What can hang from each mark
q_35: q_383 q_387 q_773 q_977
q_126: q_387 q_977
q_130: q_773
q_977: q_35 q_126 q_200
q_387: q_35 q_126

Each row was made from one small tree. Brackets hold a mark, then the marks that hang from it, in the order of their numbers. Every link used is in the known rows. Write each row's tree.
Known rows
{q_130 q_773}: [-17.1  10.8 -28.8  28.5   0.7 -10.9   8.1   1.7   1.9  17.2  24.3  27.5
  -9.3   4.7 -24.7   1.9 -19.4 -15.5 -20.2 -16.4   1.4  17.0 -12.5   8.5
  19.8]
{q_387 {q_35 q_383}}: [ 27.8   8.0   4.8  12.1  -0.7 -20.5  13.1  11.1  -5.7  22.5 -17.7 -18.3
  27.4 -19.0  -0.9  -9.9   2.8  -0.7   5.8  -6.1  13.8  26.1 -37.8   2.3
   3.5]
{q_126 {q_387 q_35} q_977}: [ 32.4   0.5 -34.9  31.7 -22.5 -58.4   0.1 -14.0  11.7  -3.4 -17.4   0.8
   3.7 -19.0   4.9  -8.5 -25.6   7.2  18.3   6.9  -4.6  34.3 -21.0  32.4
 -12.0]
{q_387 {q_35 q_773} {q_126 q_977}}: [  4.3  15.5 -19.2  33.4   6.0 -47.4  15.8  -7.8 -18.6  -5.6 -30.1   6.0
  47.8 -63.9 -13.4 -20.0   2.2  41.1  35.1 -32.3 -13.7   7.2 -28.4  -2.2
 -45.8]
{q_35 q_773}: [-14.2   1.2 -28.0   2.5  -1.0  -7.0   4.4 -11.6  -3.0  14.4 -14.2  -5.0
   7.8 -12.8  -9.9 -21.8 -11.5  19.5  10.9 -33.4 -18.0  -6.0  -2.7  -6.1
 -15.8]
{q_387 q_126}: [ -2.2  -2.2   7.1  -5.1  17.0  -8.5  -2.6 -15.1 -21.8 -22.4   0.6  11.4
  19.0 -20.5  11.9  -0.1  22.8  29.7  14.6  -6.9 -14.5 -14.7  -3.0   3.0
 -18.3]
{q_126 q_387}: [ 15.3 -14.7 -23.5 -11.3  -6.8 -23.4 -14.7 -21.7  -6.5   1.0  -8.9  -2.1
 -20.6  15.5  24.3 -10.1  -7.8  12.5   3.6   6.8 -10.8  14.4  -0.6  28.8
   4.1]
{q_35 q_383 q_387 q_773}: [-16.9 -21.1 -49.2 -10.2 -11.1 -28.1   5.1 -24.1   3.5   9.7 -15.1  -9.7
  10.8 -14.2  -6.2 -19.3  -8.5  31.8   3.3 -35.1 -43.8  16.4 -24.8  16.0
 -23.8]
{q_126 q_387 q_977}: [ 25.7  -8.7 -37.5  21.0 -24.2 -46.3  -9.0 -28.3  23.2 -12.8  -0.1   5.8
  -4.8  -8.6  10.9   1.1 -27.5   4.1  16.4   9.5 -18.9  17.9  -9.2  37.9
  -4.9]
{q_977 {q_35 q_383} {q_126 q_387} q_200}: [ 16.1   2.3 -56.6 -47.7 -24.1 -12.6  14.3 -21.2  -5.7  50.1 -23.5 -30.5
   9.8  43.7  15.9  38.8 -48.4   2.5  37.3 -28.2 -23.6  -2.6 -42.4   9.3
  46.5]
{q_387 {q_126 {q_977 q_200}}}: [ -6.6   2.7  -2.7  15.9   8.3 -19.5  11.8 -15.9   2.7 -20.1   7.7  15.4
  34.4 -40.2  -9.2  10.7  -4.0  22.3  29.6 -21.3 -27.0 -18.2  -9.3   8.4
  -9.9]
{q_126 q_387 {q_977 q_35}}: [ 33.5  -1.3 -50.5  -0.3 -37.2 -47.8 -10.4 -30.8  20.9  -3.0  -4.3  -1.8
 -10.7  -1.9  14.1  12.2 -28.9   4.1  17.1  26.3 -16.3  36.9 -23.2  34.1
  -1.4]
{q_387 {q_35 q_773} {q_126 {q_977 q_200}}}: [ -8.2  17.7 -19.0  34.7  10.3 -41.7  26.8  -5.3 -16.8   4.5 -27.2   2.0
  51.8 -66.4 -26.9 -19.0  -9.0  41.0  39.5 -49.3 -20.3  -0.5 -29.6  -2.9
 -31.1]
{q_977 {q_35 q_387 q_773} q_200}: [-45.0   2.3 -57.7 -33.9 -16.4  -8.0  18.6  -6.5  -8.8  35.2 -21.0 -15.0
  -7.4  -7.7 -32.7   1.7 -30.2  20.6   9.9 -34.6 -36.9  22.1 -20.3  -3.5
   6.7]
{q_35 q_977}: [  8.6   3.7  -1.9 -18.7 -15.6   4.3 -13.7  -2.9   1.2   6.3  -6.3  -4.6
 -11.0 -33.1   9.5  15.4 -13.5 -17.7  11.4  33.1  -3.4  14.2 -16.9  23.3
   2.3]
{q_126 {q_387 {q_35 q_383 q_773 q_977}}}: [ 30.8  -6.0 -35.2 -10.5 -14.0 -36.6  -7.0 -22.2  -9.4  24.5 -30.4 -18.6
  -1.7 -19.0  22.9 -19.9 -17.0  13.1  18.0  -0.9 -13.7  38.7 -37.8  39.5
  -0.7]
{q_126 {q_387 {q_35 q_773}}}: [ 14.4  -2.7 -33.6   1.7  -4.2 -38.7  -4.4 -14.3 -19.0  16.6 -34.2 -10.6
  -8.0  -1.9  13.3 -31.4 -11.6  25.3  11.9 -14.7  -6.7  28.3 -15.5  21.4
  -9.6]
{q_35 q_387 q_773 q_977}: [-33.1  -7.2 -52.0 -26.9 -22.9 -17.1 -13.3 -15.1 -12.8   4.8 -33.7  -0.4
 -27.5 -47.5  -8.4 -12.0 -22.7  18.5  12.0   1.0 -39.0  28.5 -13.7  25.6
 -40.6]
{q_126 {q_387 {q_35 q_383}} {q_977 q_200}}: [ 26.7  -0.2 -34.7  29.6 -18.1 -53.7  15.6 -17.2  23.1  18.0  -9.6  -9.6
  21.8 -24.7  -6.6  -4.5 -42.0   2.8  26.7 -20.2 -20.1  26.7 -37.2  38.4
  18.1]
{q_977 q_126}: [  2.7   6.6 -21.0  -7.6  -5.6  -1.9   1.6   1.7 -15.1   6.9 -26.9  -4.0
   3.7  32.8   9.9  21.3 -20.0   3.3  21.9 -19.2   2.6 -27.7   1.3 -17.9
  -6.0]
{q_126 {q_387 {q_35 q_383 q_773}} q_977}: [ 37.2  -3.4 -46.7  30.7 -23.9 -63.3   4.3 -26.9  20.2   9.2 -18.8  -8.1
  20.9 -25.3   4.8 -17.1 -32.3  13.9  25.3 -11.1 -17.6  33.9 -36.8  36.3
 -11.2]
{q_977 q_35 {q_126 q_387} q_200}: [ -1.9   8.8 -57.6 -43.9 -22.2 -10.8   9.3 -13.5 -17.1  43.2 -34.3 -22.0
  -8.6  45.3   5.9  35.5 -49.2   7.1  35.9 -26.5 -17.3  -4.2 -22.5  -0.2
  31.8]

Which tree is each row?
[  8.7  -7.8 -37.6  20.8 -18.1 -38.1   4.7 -22.6  26.2   1.9   3.4   2.0
   1.4 -12.6  -5.4   2.6 -43.8   3.3  23.7 -15.1 -29.0   8.7 -11.6  36.5
  15.3] | {q_126 q_387 {q_977 q_200}}
[ -2.4   7.0 -12.2   2.9   0.2 -21.6  11.6 -17.3   1.2 -12.1   4.2   9.6
  30.7 -36.9  -8.3  17.7  -4.3  21.1  29.0  -9.8 -26.7  -5.4 -18.5   7.5
  -7.2] | {q_387 {q_126 {q_977 q_35 q_200}}}
[  3.3   1.3 -45.1 -27.1 -18.0   0.4  13.8 -22.0  10.7  51.2 -20.6 -28.8
  31.4 -27.1   2.4  15.0 -54.3  -4.7  48.0 -43.4 -38.2 -18.4 -50.0  18.9
  22.3] | {q_35 q_383 q_773 {q_977 q_126 q_200}}
[ -3.5  12.9  -9.3  11.6  18.6 -30.5  11.7  -4.1 -39.7   3.2 -35.6  -1.2
  35.7 -46.2  -5.6 -27.0  16.3  46.7  26.5 -35.3  -8.6   4.1 -23.2  -8.8
 -38.2] | {q_387 {q_35 q_773} q_126}
[  8.8  -5.0 -35.7 -36.8 -28.0 -18.5  -1.3 -11.7  -0.5  13.1  -6.8 -13.4
  -5.1   6.6   7.9  19.5  -0.6   4.0  -4.8  22.0 -15.7  41.9 -33.7  11.9
   0.4] | {q_977 {q_35 q_383 q_387}}
[ 13.8   3.1 -20.6   2.9  -6.9 -29.7   4.5 -29.7   3.7 -14.2   2.8   5.9
  38.0 -38.5   5.1  11.1   2.5  28.8  28.7  -4.5 -28.3  -0.6 -27.9   9.6
 -20.1] | {q_387 {q_126 {q_977 {q_35 q_383 q_773}}}}
[ 23.0  14.7 -26.5  -3.2 -14.8 -21.6   9.9  -0.2 -12.7  40.8 -43.2 -26.9
  29.8 -33.9   3.6  -3.2 -25.8   2.8  31.8 -17.1   0.0  17.7 -50.7   5.8
  -9.0] | {q_387 {q_35 q_383 q_773 {q_977 q_126}}}
[ -7.5   7.4 -57.1 -43.1 -32.0 -17.3  -4.2  -2.7 -26.1  11.2 -42.7  -8.9
 -19.1  38.1   7.9  37.4 -18.8  12.3  15.4   6.9  -6.3  12.3 -12.6 -15.3
 -19.1] | {q_977 {q_35 q_387} q_126}
[  3.8  18.1 -18.9   2.4 -11.4 -19.6   5.0   8.7 -17.3  28.0 -40.9 -16.0
  10.6 -48.7 -10.5 -17.2 -16.1   5.4  16.9  -5.9   3.5  29.2 -32.0   4.2
 -19.5] | {q_387 {q_35 q_773 q_977}}
[ 14.2   7.1  -7.5   8.5  15.6 -33.6  15.9 -11.8 -26.6  10.8 -24.8  -8.3
  53.8 -47.2   2.8 -25.2  16.4  42.4  28.8 -38.3 -14.6   5.8 -42.1   0.3
 -25.7] | {q_387 {q_35 q_383 q_773} q_126}
[ -6.7  11.0 -17.1 -24.7 -14.8  11.5   2.0   1.7  -6.4  25.5 -23.1 -10.3
  -0.9 -15.9  -0.3  32.3 -44.9 -16.8  33.9  -5.5 -12.0 -13.6 -19.2  11.1
  17.4] | {q_35 {q_977 q_126 q_200}}
[-24.5 -10.8 -23.4   3.1  -4.2 -33.6  -4.7 -13.4 -12.7 -35.4 -10.3  21.7
  -3.0 -27.1  -6.4   2.2   8.6  34.3   7.2  -1.7 -31.3  11.5  -0.2  13.5
 -44.1] | {q_35 {q_387 {q_126 q_977}}}
[-11.9   6.5 -46.8  -7.5  -2.0 -18.7  19.3  -3.8 -23.9  39.8 -47.1 -15.2
   7.9  23.0  -5.9   3.2 -49.2  17.1  40.2 -63.8 -16.8 -22.5 -13.6  -2.7
  17.6] | {q_977 {q_126 {q_387 {q_35 q_773}}} q_200}
[-47.8  -9.1 -52.9   4.5   0.0 -36.5   6.0 -21.8 -11.7 -14.7 -23.0  14.3
   9.2 -43.3 -24.3 -19.4 -10.6  52.0  19.6 -47.4 -54.2  -0.2  -3.0   8.2
 -49.4] | {q_35 {q_387 {q_126 {q_977 q_200}}} q_773}
[  0.5  16.4   9.0  -3.2  10.8 -17.8   9.9   4.5 -36.7   7.9 -29.2  -1.3
  26.8 -64.6  -3.4  -0.3   4.1  20.9  29.9  -6.6  -6.6  12.7 -34.8  11.1
 -12.7] | {q_387 {q_35 {q_977 q_200}} q_126}
[-49.4  -1.4 -66.9 -32.0 -22.3 -11.3   0.4 -11.2 -19.5  24.9 -49.4  -7.1
 -17.6 -29.0 -17.5   5.6 -51.2  18.4  33.9 -38.4 -48.3  -2.8 -15.7  11.7
 -23.8] | {q_35 q_387 q_773 {q_977 q_126 q_200}}
[ 13.4   8.4 -26.7   9.9 -27.9 -21.4  22.5  -8.9  39.4  18.5  13.6 -11.5
  31.6 -23.7 -21.5  27.5 -38.4 -13.7  20.9  -6.2 -19.0  14.3 -36.4  12.2
  24.4] | {q_126 {q_977 {q_35 q_383} q_200}}
[ 11.8  15.6   8.8  -3.6   7.4 -21.2  -1.3   2.0 -37.0  -0.8 -29.5   1.0
  22.2 -61.6   8.7  -2.2  15.6  20.9  26.8  11.5   1.9  20.9 -33.0  12.4
 -25.5] | {q_387 {q_35 q_977} q_126}
[ -0.2   2.5 -28.0 -31.0 -17.3   0.7  -3.9 -10.4  -8.9  26.2 -26.8 -11.1
 -12.2  -7.3  10.7  26.6 -46.5 -11.8  35.4  -3.0 -17.6  -6.6 -19.3  26.1
  20.1] | {q_35 {q_977 {q_126 q_387} q_200}}
[  5.6  21.6 -28.8  -2.1 -12.8 -18.9   4.9   8.9 -24.5  31.4 -53.2 -16.6
  12.0 -32.4  -5.8  -6.4 -24.4   6.4  28.7 -15.6   6.1  15.5 -32.2  -3.9
 -22.4] | {q_387 {q_35 q_773 {q_977 q_126}}}
[ 10.4   0.7 -51.5   6.2 -37.4 -39.4   5.3 -19.5  29.7   1.9  -2.1  -5.1
  16.9 -24.9 -12.6  12.9 -27.0   5.8  14.8   4.0 -26.0  28.5 -33.2  13.4
 -16.6] | {q_126 {q_977 {q_35 q_383 q_387 q_773}}}
[ 18.4   9.0  11.2  -6.5   9.1 -19.2  14.0  -3.6 -23.1  17.2 -19.4 -10.8
  44.5 -65.3   3.9   3.2   3.6  15.8  33.7  -9.4 -11.4  15.7 -53.8  21.2
   0.5] | {q_387 {q_35 q_383 {q_977 q_200}} q_126}
[-33.2  -9.7 -23.7   2.7  -0.1 -31.2   1.7 -11.6 -10.8 -27.9  -8.5  20.4
   0.5 -30.0 -14.6   4.4   0.4  32.6   9.4 -13.1 -37.8   7.1  -1.2  12.9
 -33.8] | {q_35 {q_387 {q_126 {q_977 q_200}}}}
[-13.3   7.4 -38.7   7.0 -29.2 -26.5  14.9  -4.8  23.9   4.4   0.3   0.3
   5.6 -24.0 -31.0  23.3 -36.6  -2.8  13.9  -3.1 -22.8  20.2 -19.8   9.4
   1.3] | {q_126 {q_977 {q_35 q_387} q_200}}
[  5.9 -17.3 -21.7 -31.8 -26.8 -15.0 -13.4 -16.3   7.6   3.7  -6.4  -8.2
  -9.8 -34.5  14.1  16.7 -11.9  -6.8   4.2  31.2 -29.3  37.5 -39.0  44.8
  -5.5] | {q_35 q_383 q_387 q_977}
[ 13.9  15.6   1.0  33.0   6.1 -42.6  12.1  -0.5 -16.4 -14.6 -21.3  10.4
  41.4 -55.5  -7.8  -4.1   9.4  28.8  27.3  -7.9   0.3  11.7 -25.8   0.2
 -34.5] | {q_387 q_35 {q_126 q_977}}
[-14.1   4.0 -55.6 -45.5 -24.9 -10.0  20.6  -5.7 -10.9  39.5 -28.2 -23.7
   7.2  31.4  -7.1  43.1 -42.4   5.6  26.7 -33.1 -27.8   0.7 -35.1  -6.4
  22.6] | {q_977 {q_35 q_383 q_387} q_126 q_200}
[ -2.0  -5.6 -52.6 -37.4 -27.0 -21.9   1.7 -19.4   0.3  22.6 -14.9 -18.0
   0.0  -2.6   0.5   3.7  -8.6  18.5   2.4  -1.9 -28.0  37.2 -34.4   7.5
 -11.5] | {q_977 {q_35 q_383 q_387 q_773}}
[ 34.5  -9.2 -19.7  -2.6  -6.4 -37.0  -5.0 -14.3  -9.9  15.8 -20.5 -13.3
  -0.4   2.5  23.8 -17.6  -5.5  12.8   7.5   2.3  -2.4  31.7 -27.9  30.3
   6.5] | {q_126 {q_387 {q_35 q_383}}}
[ 27.3  -5.4 -50.6  -1.8 -32.4 -43.3   8.5 -33.1  32.3  18.5   4.9 -12.0
   9.2  -6.2   2.0  17.6 -45.9  -1.8  25.6  -0.2 -30.3  28.2 -39.0  41.8
  29.7] | {q_126 q_387 {q_977 {q_35 q_383} q_200}}
[-10.7  -0.5 -38.8 -15.6  -3.0  -7.3  13.4  -9.2 -15.5  27.9 -29.4  -9.7
   0.1  36.3   3.0  16.1 -45.2   8.5  33.3 -50.6 -21.9 -31.6  -3.2   2.7
  25.7] | {q_977 {q_126 q_387} q_200}
[-35.1  -1.0 -40.4 -34.6 -21.7  -5.5  -2.9   1.7 -17.8  11.5 -36.5  -1.1
 -24.9 -16.0  -8.1  29.3 -39.5  -0.3  22.4  -5.0 -30.1   6.1 -12.6  18.1
  -8.9] | {q_35 q_387 {q_977 q_126 q_200}}
[ -8.6 -12.8 -65.4 -35.3 -30.9 -23.6  -5.2 -25.0  -5.2  21.9 -38.9 -15.7
   1.9 -25.4  11.0  10.1 -36.8  14.1  30.3 -15.1 -45.5  10.9 -40.2  28.5
 -25.3] | {q_35 q_383 q_387 q_773 {q_977 q_126}}
[-19.4   0.2 -51.8 -35.3 -16.5 -23.0  -5.3 -18.9 -23.1   4.1 -25.1  -3.3
  -9.4 -12.4  -1.7   0.0   2.9  38.6   7.8  -1.8 -29.7  28.3 -18.5  -0.3
 -31.0] | {q_977 {q_35 {q_387 q_126} q_773}}
[-10.1  17.6 -10.7  -0.9  11.4 -21.1  12.4  -3.2 -37.0  19.9 -37.8  -5.9
  31.6 -73.2  -9.8 -16.9  -4.7  34.1  38.1 -29.3 -18.4   9.2 -35.0   6.3
 -23.8] | {q_387 {q_35 q_773 {q_977 q_200}} q_126}
[  6.4   3.4 -11.2   2.8  -2.5 -22.8  12.7 -22.5   7.0  -8.6  10.4   6.8
  39.3 -35.4  -3.4  20.1  -4.6  20.0  29.7 -11.5 -30.4  -5.4 -29.6  12.3
  -0.6] | {q_387 {q_126 {q_977 {q_35 q_383} q_200}}}
[ 21.4  15.7  -6.4  -5.4 -10.4 -13.6  15.8  11.3  -9.3  41.8 -32.7 -25.0
  28.1 -28.6  -1.7  13.5 -28.3 -13.8  28.6  -9.4   4.9  16.1 -50.8   9.2
  17.0] | {q_387 {q_35 q_383 {q_977 q_126 q_200}}}
[-12.0 -18.1 -46.7 -34.7 -15.1 -28.1  -9.3 -35.7 -10.0   2.1 -19.8  -6.1
  12.2 -61.5  11.0  -4.4  -8.6  35.4  26.0  -8.2 -58.5  21.2 -42.9  41.4
 -33.2] | {q_35 q_383 {q_387 q_126} q_773 q_977}
[-43.7 -12.3 -45.3 -10.4   4.3 -28.3  -2.5 -21.0 -28.8 -15.3 -27.9  12.9
  -2.7 -28.1  -9.4 -24.6   5.8  58.0  10.8 -36.3 -47.1   3.1   1.9   3.8
 -54.6] | {q_35 {q_387 q_126} q_773}
[-26.6 -14.8 -52.3 -30.8 -21.0 -15.0   6.0 -23.1   8.3  32.2 -16.5 -17.7
   6.2 -51.5 -12.6  -4.2 -39.2   9.6  22.4 -28.7 -57.6  20.9 -44.6  38.3
  -1.5] | {q_35 q_383 q_387 q_773 {q_977 q_200}}
[-32.4   9.8 -57.1 -43.7 -23.6  -7.5  16.7   3.4 -22.9  32.9 -38.9 -14.0
  -9.6  32.9 -15.2  39.4 -42.0   9.0  25.0 -28.5 -21.4  -1.5 -16.5 -16.2
  11.3] | {q_977 {q_35 q_387} q_126 q_200}
